What can hang from each mark:
rogez: reni rizu zure
getomi: rizu
rizu: bere getomi reni
nidu: kozez reni
kozez: getomi nuna
reni: bere rizu
nuna: kozez
zure: bere nuna rogez

Every row comes from one small tree of marks. The marks that hang from a mark follow it in brackets, in alphabetical order. Every link used is in the known rows. Which tree was each row made from?
Known rows:
kozez(getomi(rizu(bere reni)) nuna): [ 15.8   6.8   8.6   3.9   8.3 -20.0 -11.2  14.3   3.7  -9.3   8.3  -8.6
  37.5 -11.5 -20.0  -0.8  27.5 -12.1  33.3 -24.1 -19.0 -13.6 -22.1  32.7]
zure(bere nuna(kozez)): [-11.4   6.4 -39.6  10.6  -0.1 -23.6  33.7 -19.6  45.0  19.4  17.5  12.9
  13.5   3.2  -3.2  19.8  -8.0  -2.8 -14.8 -10.3  18.4   3.9  -4.9  -4.8]
rogez(reni(rizu) zure(bere)): [ 17.8 -23.4  17.7  23.1 -13.6 -22.1   9.5  -6.9  10.9   1.2 -20.2  -8.4
 -32.3  19.6  -8.9 -21.4  -0.3   0.8   5.5 -21.9   2.0  -6.4 -10.7  -1.6]
nidu(reni): [  3.7 -25.7  -9.6   8.5   5.2   2.0 -10.7 -13.6   4.6   1.1   9.6 -11.0
  -5.6 -27.7   2.1  -5.3   7.8 -19.1   8.2 -23.5  -4.5  -1.4  17.2   5.6]
rizu(reni): [ -9.8 -29.9  -9.9   3.9  -1.0 -16.2   0.4  -2.2 -12.2  -6.9  19.6 -10.2
   7.2 -17.7  -7.6   7.7  23.2  -4.9   8.5 -36.9 -22.7 -13.9   3.0  17.2]
rogez(reni(bere rizu(getomi)) zure(nuna)): [ 18.0  -4.4  12.5  26.6 -34.1 -32.9  -8.5 -23.8  -4.8 -15.0 -14.6  -6.0
 -55.5   9.0   8.5  -2.5 -15.8  13.5 -13.8   2.6 -13.2   5.4  -8.0  12.4]
kozez(getomi): [ -8.6  -8.6   8.2  10.0  20.6  -8.4   7.4 -13.0 -15.6  -6.9 -10.9 -20.7
  13.5  -7.1  11.0  -1.5  33.0   7.9  -6.0 -22.8  -4.1  -9.6   1.0   7.4]
zure(nuna(kozez)): [-11.4   7.0 -37.2  22.0   0.5 -21.0  39.0 -22.3  23.0  14.8  18.3   0.9
  10.7  -6.4  12.6  16.5 -17.6  -4.0 -19.3  -6.6   9.5   9.5   2.7  -0.4]
rizu(bere getomi): [ 23.9 -17.7  16.1  -3.1   0.2 -14.6   3.6   3.4  -3.2  -5.3  19.8   3.9
 -10.5  -9.8   1.5  30.5  28.4 -14.5  -5.6 -23.6 -10.2 -32.6  14.4  23.3]
nidu(reni(rizu)): [ 12.1 -37.9  -9.4  19.4  -1.9  -1.1 -13.7  -3.5  -0.5  -0.1   0.4  -4.5
 -14.4 -33.3  15.9 -13.5  -7.2 -24.9   9.4 -22.2   9.0  -4.6  -0.8   6.5]
getomi(rizu(reni)): [ -6.3 -21.3 -10.0   1.1 -20.9 -21.4 -18.0  -0.1  -2.1 -16.6   7.0 -11.6
  13.7 -29.8 -14.5   1.5  21.5  -7.1  21.8 -28.3 -21.6 -25.9  -9.9  20.8]
nuna(kozez): [ -1.5  -8.0 -19.5  23.8   6.2 -11.9  35.0  -0.1  -4.7   7.0  21.9   0.1
   4.1  -3.0  18.5  18.2  -2.8  -9.2 -15.4 -18.7   5.2  -6.0   9.1  -4.5]
zure(nuna): [-16.4  -5.9 -25.7  12.8   2.2 -25.1  20.9 -29.0  19.8   2.8   6.2 -10.6
   4.6 -18.4  -1.1   4.9  -3.2   6.5 -10.3 -11.4   1.7  -6.2  -2.9  12.1]
nidu(kozez(getomi(rizu))): [ -3.6 -17.8  24.9   6.7  -1.6  -7.7 -16.1 -16.9 -17.5 -26.6 -37.3 -13.2
  20.1 -12.8   0.4 -13.8  41.7  -6.2   5.5   3.4  -6.2 -16.4 -10.6   6.5]
rizu(bere getomi reni): [ 19.3 -24.6  14.9 -11.3  -8.7 -13.9 -10.3   8.6  -8.8  -6.8  30.8   4.0
  -1.9 -12.6  -9.9  32.6  38.5 -22.3   9.7 -37.3 -32.4 -23.9  12.7  32.1]
kozez(getomi(rizu(bere)) nuna): [ 20.9  13.8  10.0  12.1  18.2 -22.1   3.2   8.5   9.2  -6.5  -3.6  -9.6
  28.5  -8.7  -7.1  -3.2  15.6  -5.9  18.0  -9.1   1.9 -23.1 -20.2  24.1]
getomi(rizu): [ -2.0 -13.2  -9.3   7.3 -12.5 -24.5  -2.3  -4.6   2.9 -15.0  -1.6 -12.3
   4.3 -27.7  -3.0  -2.3  10.5  -0.8   7.1 -15.8  -2.2 -32.3  -9.1  14.1]
zure(bere nuna(kozez(getomi)) rogez): [-36.6  33.6  -3.4   4.8  -0.5 -19.4  32.0 -34.2  43.3  14.4 -21.4   5.5
  28.7  18.3   7.1  24.2   6.5  -3.5 -23.0 -15.6  20.4  25.8 -10.2   2.1]
zure(bere rogez(reni)): [-22.7  -1.3  11.0   8.1 -21.5 -15.1  13.6  -4.7  21.4   6.0 -15.2 -12.2
 -14.1  17.3  -9.3   3.4  14.6  -4.2  -2.8 -42.3   4.8  -3.9   4.5   5.4]
reni(bere rizu): [ 10.8 -35.3 -12.7  26.9  -3.6 -21.6  -0.8  25.3 -19.2 -22.2  -3.6   9.6
 -20.4 -22.1  23.5  13.2 -12.1   9.3  -6.5 -17.8  17.5 -33.5 -16.7  11.5]
getomi(rizu(bere reni)): [ 15.7 -19.7   5.9  -5.4 -16.6 -13.7 -14.6  18.6  11.2 -14.5  10.3   3.3
  20.3 -27.1 -21.7  15.5  20.8 -16.1  32.3 -30.3 -12.3 -31.7  -6.3  30.1]
nuna(kozez(getomi(rizu))): [ -2.6  14.0  -0.3  16.9  -3.8  -7.6   7.8  -6.5  -1.5  -4.8  -7.7 -10.6
  25.4  -5.6  17.2   5.3  16.2  -4.7  -4.0  -7.8   3.3  -4.8  -8.2  -1.7]
reni(rizu(bere getomi)): [ 33.7 -30.1  13.7   6.1  -4.8 -15.8  -0.4  15.5  -8.1  -7.7  10.9  11.9
 -17.9 -17.1  14.1  22.0  12.5 -21.5  -3.8 -20.8   4.1 -34.8  -2.5  24.7]
zure(nuna(kozez) rogez): [-31.1  21.9 -16.4  22.2  -8.9 -25.9  46.6 -30.8  27.0  12.5   0.0   4.7
  10.7   0.0  19.2  28.3 -26.1 -11.7 -27.3 -13.9  11.6  20.1   0.0   6.1]
zure(bere nuna rogez): [-35.7   8.3 -11.0  -1.6  -9.8 -37.2  20.6 -34.0  46.8   5.0 -14.6   4.8
   6.5  -4.0  -9.6  18.1  -2.0   0.1 -12.7 -22.3  14.6  -3.4 -10.0  15.0]
rogez(rizu(getomi reni(bere)) zure(nuna)): [  3.7  -2.3  13.4  -1.9 -38.4 -43.4 -28.3 -35.7   6.2 -27.5  -7.7 -10.7
  -9.3 -20.0 -21.1  10.7   6.5  18.8   1.6  -1.9 -52.3   4.1  -3.6  26.0]
nidu(kozez(nuna) reni): [ 11.8 -30.1  -8.2  19.7  19.1  -9.6  -4.5 -16.7 -11.0   0.6  10.0  -7.1
  -1.4 -16.1  -3.0 -20.9   4.2 -30.2  10.9  -2.7 -12.3   6.6   7.7   5.9]
nidu(kozez): [ -1.0 -38.8   6.8  12.9   6.5 -11.6  10.6 -11.0 -20.9 -13.5  -7.3  -4.3
   1.4  -9.4   2.9   0.4  21.6  -8.8  -5.9  -7.5  -5.1 -18.7   6.3   3.1]
nuna(kozez(getomi(rizu(reni(bere))))): [ -1.7   3.2  -7.3  12.8 -18.0  -5.3 -18.1  17.5 -16.1 -22.1   0.4   3.4
  25.8  -8.2   8.0  22.5  17.9   2.1  10.2 -15.8 -10.4  -1.2 -11.8   9.7]

Write each row's tree:
[-14.4   3.3   2.7  22.6 -50.6 -27.6  -7.8 -10.1   3.2 -15.2 -20.7  -2.6
 -45.4   0.7  21.4  14.7 -17.3  -0.4 -20.5 -12.8   5.0   4.8 -11.4  22.1] -> zure(nuna rogez(reni(bere rizu(getomi))))
[ -3.6 -26.3  -7.7   9.8 -26.1 -17.6 -25.1  17.7  -6.9 -28.3   0.0 -11.4
   9.1 -33.5 -11.2   8.8   8.8  15.5  17.5 -28.4 -24.2 -17.1  -9.1  17.8] -> rogez(rizu(reni(bere)))
[-34.6  16.7   1.4   5.7 -49.5 -23.5   4.4 -28.1  62.0   3.5 -34.9 -23.0
   2.1   0.8 -25.5 -12.1  -6.7   6.1   4.1 -22.8   1.1  14.7 -10.8   7.1] -> zure(bere nuna rogez(reni rizu))
[-41.4   4.9  -6.3 -11.3 -39.1 -34.7  -5.8 -27.6  56.2  -4.2 -21.1  -8.5
  27.4 -19.7 -32.2   6.8   5.3  -0.8  11.3 -30.1 -14.9   8.5 -19.7  22.9] -> zure(bere nuna rogez(rizu(reni)))
[ -0.6   1.4  -9.3  11.6  -1.6 -30.6 -26.9  16.0 -16.9 -28.1   3.0  -9.5
  21.0 -15.1  -8.8  -2.6  18.6  12.0  21.7 -14.6 -20.6 -14.4 -28.1  26.7] -> kozez(getomi(rizu(reni(bere))) nuna)
[ -2.0 -12.6   9.1   8.6   3.3 -21.7 -20.5 -10.1 -22.6 -21.8  -9.9 -15.4
  32.5  -7.9 -16.9 -21.6  38.2 -13.4  22.6  -5.4 -29.6  -3.5 -24.2  20.0] -> nidu(kozez(getomi(rizu(reni)) nuna))
[  4.8 -28.3  -4.5  -3.6 -17.6 -23.9 -26.1   8.7 -30.1 -25.3  26.9   3.8
 -16.3 -17.6   1.2  31.7  31.5   2.8  -1.4 -28.4 -33.2 -23.6   6.7  27.1] -> rizu(getomi reni(bere))
[ 19.1  13.5  12.1  11.2   2.2   1.9  11.6  11.5  11.5  -1.5  -5.8   3.8
  31.8  -0.7   9.7  22.1  12.8 -15.8   5.8 -10.3  12.5 -10.5  -5.3   6.8] -> nuna(kozez(getomi(rizu(bere))))
[ -3.5  -1.3  14.6 -18.9 -35.4 -46.8 -21.9 -51.2  38.4  -8.3  -5.7 -12.9
  -0.1  -8.8 -42.1  -1.0  24.6   6.2   8.7  -9.0 -48.4   4.5  -8.4  21.6] -> rogez(rizu(getomi reni) zure(bere nuna))
[-11.1  27.4   4.3  17.9 -25.4 -17.0  36.3 -11.6  52.3   9.5 -15.6   4.3
  28.2  -9.5   3.2  32.2 -34.8 -17.0  -6.8 -11.0  12.2  16.4  -5.4  11.4] -> zure(nuna(kozez) rogez(rizu(bere)))
[ 23.9 -22.7  18.4  40.8 -16.7 -18.8   0.0   8.7 -20.4 -17.9 -21.7  -6.5
 -46.4   9.1  11.6  -7.8 -19.7  14.1   0.1 -12.2  -1.4  -7.9  -8.6   2.9] -> rogez(reni(bere rizu) zure)
[  0.1 -22.5 -14.5   4.9 -26.8 -23.4 -30.3  18.8  -8.3 -31.3   7.9   0.3
   4.4 -31.3  -9.9  17.1  12.3   7.4  20.1 -24.9 -16.0 -30.5 -14.1  24.6] -> getomi(rizu(reni(bere)))
[ -7.9   5.0  -4.1   7.8 -12.6  -5.4  -5.1  -1.9  -6.3  -5.9   1.2  -9.0
  35.3  -7.9   2.1   6.9  26.6 -11.1  12.0 -19.2 -16.6   5.5 -10.4   6.6] -> nuna(kozez(getomi(rizu(reni))))
[ 32.4 -40.4  -2.7  22.3  -3.7 -19.0 -35.5   6.2 -31.4 -23.0   8.0  14.4
 -34.2 -22.0  18.2  -3.8  -2.3 -29.7   0.3   7.2  -7.7  -5.8  -4.2  16.1] -> nidu(kozez(nuna) reni(bere rizu(getomi)))
[-10.4  -9.1   6.4  -4.2 -12.4 -10.6 -25.7  -8.1  -9.2 -19.7  -8.5 -20.3
  28.1 -21.3 -12.0  -6.4  42.5  -2.2  19.9 -26.1 -24.5 -12.5 -14.5  20.8] -> kozez(getomi(rizu(reni)))
[-14.1  13.6  15.4   7.0 -22.9 -25.8  17.2 -16.9  50.0  -3.3 -27.1  -6.9
  20.3 -21.9  -9.5  18.6 -18.6  -6.0   2.4 -16.5   5.5   0.1  -9.9  23.9] -> zure(nuna rogez(rizu(bere)))
[ -3.9   0.2  -1.4   3.3   5.9 -41.9  21.1 -47.2  40.8   5.3 -10.4   0.1
  -3.2   3.9 -22.8   2.4   2.3  13.9  -7.8  -5.8  -4.6  -5.8  -6.0   7.3] -> rogez(zure(bere nuna))
[-15.4  18.4 -21.7   7.1  10.1 -14.5  24.7 -26.9  38.6  15.5  -1.4   3.2
  27.9  11.0   0.3  11.6  14.6   4.6 -17.0  -8.0  17.0  15.4  -9.1  -5.1] -> zure(bere nuna(kozez(getomi)))
[  1.5  12.9 -12.3  13.3   5.2 -36.3  40.6 -40.6  41.9  16.8   3.6  11.3
   2.4  17.2  -8.8  13.9 -14.0   3.0 -16.6  -1.3   3.2  13.4  -3.2  -7.1] -> rogez(zure(bere nuna(kozez)))
[ -3.5   4.4   5.0   1.6 -14.2 -44.5   7.8 -46.7  51.9  -1.0 -26.3 -13.3
   7.5 -10.6 -31.2 -13.1  -3.6  19.4   3.4   0.0 -11.1  -0.8 -12.9   5.3] -> rogez(rizu zure(bere nuna))
[  0.1  12.3  -5.6  15.4  10.9 -30.9   0.9  -8.8  -4.5  -9.2  -4.2 -22.9
  21.3 -11.7  -0.6 -19.2  17.4   4.2   7.9  -6.6  -7.1 -16.3 -21.2  17.0] -> kozez(getomi(rizu) nuna)
[ 14.0   7.3  12.1   4.7  -7.2   3.9  -2.9  16.5   7.1  -4.6   4.6   3.5
  41.6  -2.9  -3.1  23.2  24.6 -21.0  22.7 -23.3  -7.0  -2.1  -7.0  14.9] -> nuna(kozez(getomi(rizu(bere reni))))
[ 20.5 -57.0  -0.9  23.4  -5.1   3.5 -32.1  13.1 -22.5 -27.0 -17.2  16.1
 -21.6 -29.0  18.1  -2.9  -6.4 -20.5   7.2  -1.4  13.8  -8.2  -2.5   4.9] -> nidu(kozez reni(bere rizu))
[ 16.4 -33.2  -5.1  14.0 -16.1 -28.6 -15.8  16.4 -29.2 -25.6   6.7   9.9
 -34.8 -20.9  27.2  20.2   6.0   2.5 -14.8 -13.5   2.0 -35.0  -9.6  19.0] -> reni(bere rizu(getomi))
[  2.4 -10.0  13.6   8.5 -42.3 -11.7 -17.3  -8.9  -3.1  -8.6  -1.6 -42.8
 -21.7  -8.6  -6.3 -16.4  23.6   0.0   3.2 -20.9 -31.8  -5.9  12.0   7.3] -> rogez(reni rizu(getomi))
[ 15.4 -16.1  29.8   0.0 -32.4 -36.5 -32.6 -12.4 -18.3 -33.7  -4.3 -12.2
 -17.5 -15.6 -14.3  13.4  19.4  14.1   7.8 -13.8 -57.8 -10.4   1.9  23.7] -> rogez(rizu(getomi reni(bere)) zure)
[-10.5  32.9   8.8  25.0 -42.8  -3.1  32.9  -7.4  52.4  16.7 -19.3 -12.7
  14.3   8.2  -1.6  14.7 -34.7 -15.3  -0.2 -17.1   7.5  31.5   1.0   4.5] -> zure(nuna(kozez) rogez(reni rizu(bere)))
[  1.7  23.4  -1.3  22.6 -33.4 -21.8  22.8 -32.8  56.6  16.2 -16.0 -18.8
  -2.0  20.3 -24.2 -16.0 -19.6   8.7   0.6  -0.8  -8.5  31.2  -3.2 -16.3] -> rogez(reni rizu zure(bere nuna(kozez)))
[ -0.5 -12.6  10.6  22.5  34.7 -18.5  13.1 -15.1 -27.9  -9.5  -9.2 -15.9
  16.5   5.1   4.9 -17.7  27.2  -5.3  -6.2   0.3 -10.5  -0.6  -8.8   7.5] -> nidu(kozez(getomi nuna))
[ -8.8  22.4  30.9   3.0 -54.6 -16.9  -1.5 -22.2  40.3  -2.3 -21.9 -22.9
  -9.4  -2.3 -14.1  10.3  -1.2 -13.2  -0.5 -18.2 -17.6  12.0   4.7  23.9] -> zure(nuna rogez(reni rizu(bere getomi)))
[-20.5   3.8   3.8   4.0 -48.9 -30.5  -0.7 -26.2  34.0   5.2 -19.4  -0.9
 -33.2  12.1   1.9   0.7   2.0 -12.9 -14.2 -23.8   8.2   5.1 -14.2  16.2] -> zure(bere nuna rogez(reni(rizu(getomi))))
[ 19.2 -43.6  -9.6  30.0  12.6  -9.7  -9.6  -4.1 -15.0  -4.8   1.3   0.6
  -8.9 -22.7   8.8 -28.0 -12.8 -36.6  12.5  -0.1   4.7   2.5 -11.7   7.4] -> nidu(kozez(nuna) reni(rizu))
[ 11.3 -43.0   0.7  12.7   1.8   6.3 -29.1  -0.5 -17.7 -22.5  -7.9   6.8
 -13.9 -23.7   5.4   6.6  10.1 -14.9   5.4  -2.3  -2.3  -5.1  15.1   4.1] -> nidu(kozez reni(bere))
[ 18.1 -11.3  22.8   4.6   8.6 -13.5 -17.8   7.8 -10.1 -19.7  -8.0  -0.7
  39.5  -4.4 -24.3  -6.4  35.8 -22.3  32.5  -7.5 -21.4 -10.7 -21.2  29.1] -> nidu(kozez(getomi(rizu(bere reni)) nuna))
[ 13.8 -10.3  19.8  29.7  -7.9 -18.9   6.1  -3.3 -16.6 -13.9 -11.8 -16.1
 -36.6  14.8   0.8   0.1  -3.3  21.1  -2.4 -16.4 -15.7  -3.4  10.3   1.1] -> rogez(reni(bere) zure)
[ 17.1 -30.9 -13.0  24.0  17.1 -10.5 -17.9   3.6 -18.3 -14.6   9.4   6.7
  -9.3 -15.9   0.7  -6.8  -3.7 -15.3   9.4   2.0  -5.1   1.6   4.8   8.7] -> nidu(kozez(nuna) reni(bere))
[-36.8  11.9  -4.0  -2.1 -31.4 -38.3   8.2 -33.0  60.6  -1.0 -30.6  -8.6
  16.4 -18.1 -19.9   3.9  -5.3   4.6  -3.6 -17.7   5.9  -0.5 -19.4  14.4] -> zure(bere nuna rogez(rizu))
[ -1.5   7.3   7.1  24.6 -10.2 -24.3  23.1 -47.1  16.5   6.8 -11.4 -29.0
 -20.1  14.9 -11.3 -17.2  -9.1  11.0  -5.1  -7.5 -15.9  17.4   6.8   3.4] -> rogez(reni zure(nuna))
[-13.7   8.9  22.8 -13.8 -44.8 -28.5 -11.7 -23.0  36.5  -9.3  -7.7  -5.9
  14.9 -22.7 -19.5  29.5  10.3 -18.6   9.6 -27.2 -32.2   5.3  -3.4  39.8] -> zure(nuna rogez(rizu(bere getomi reni)))
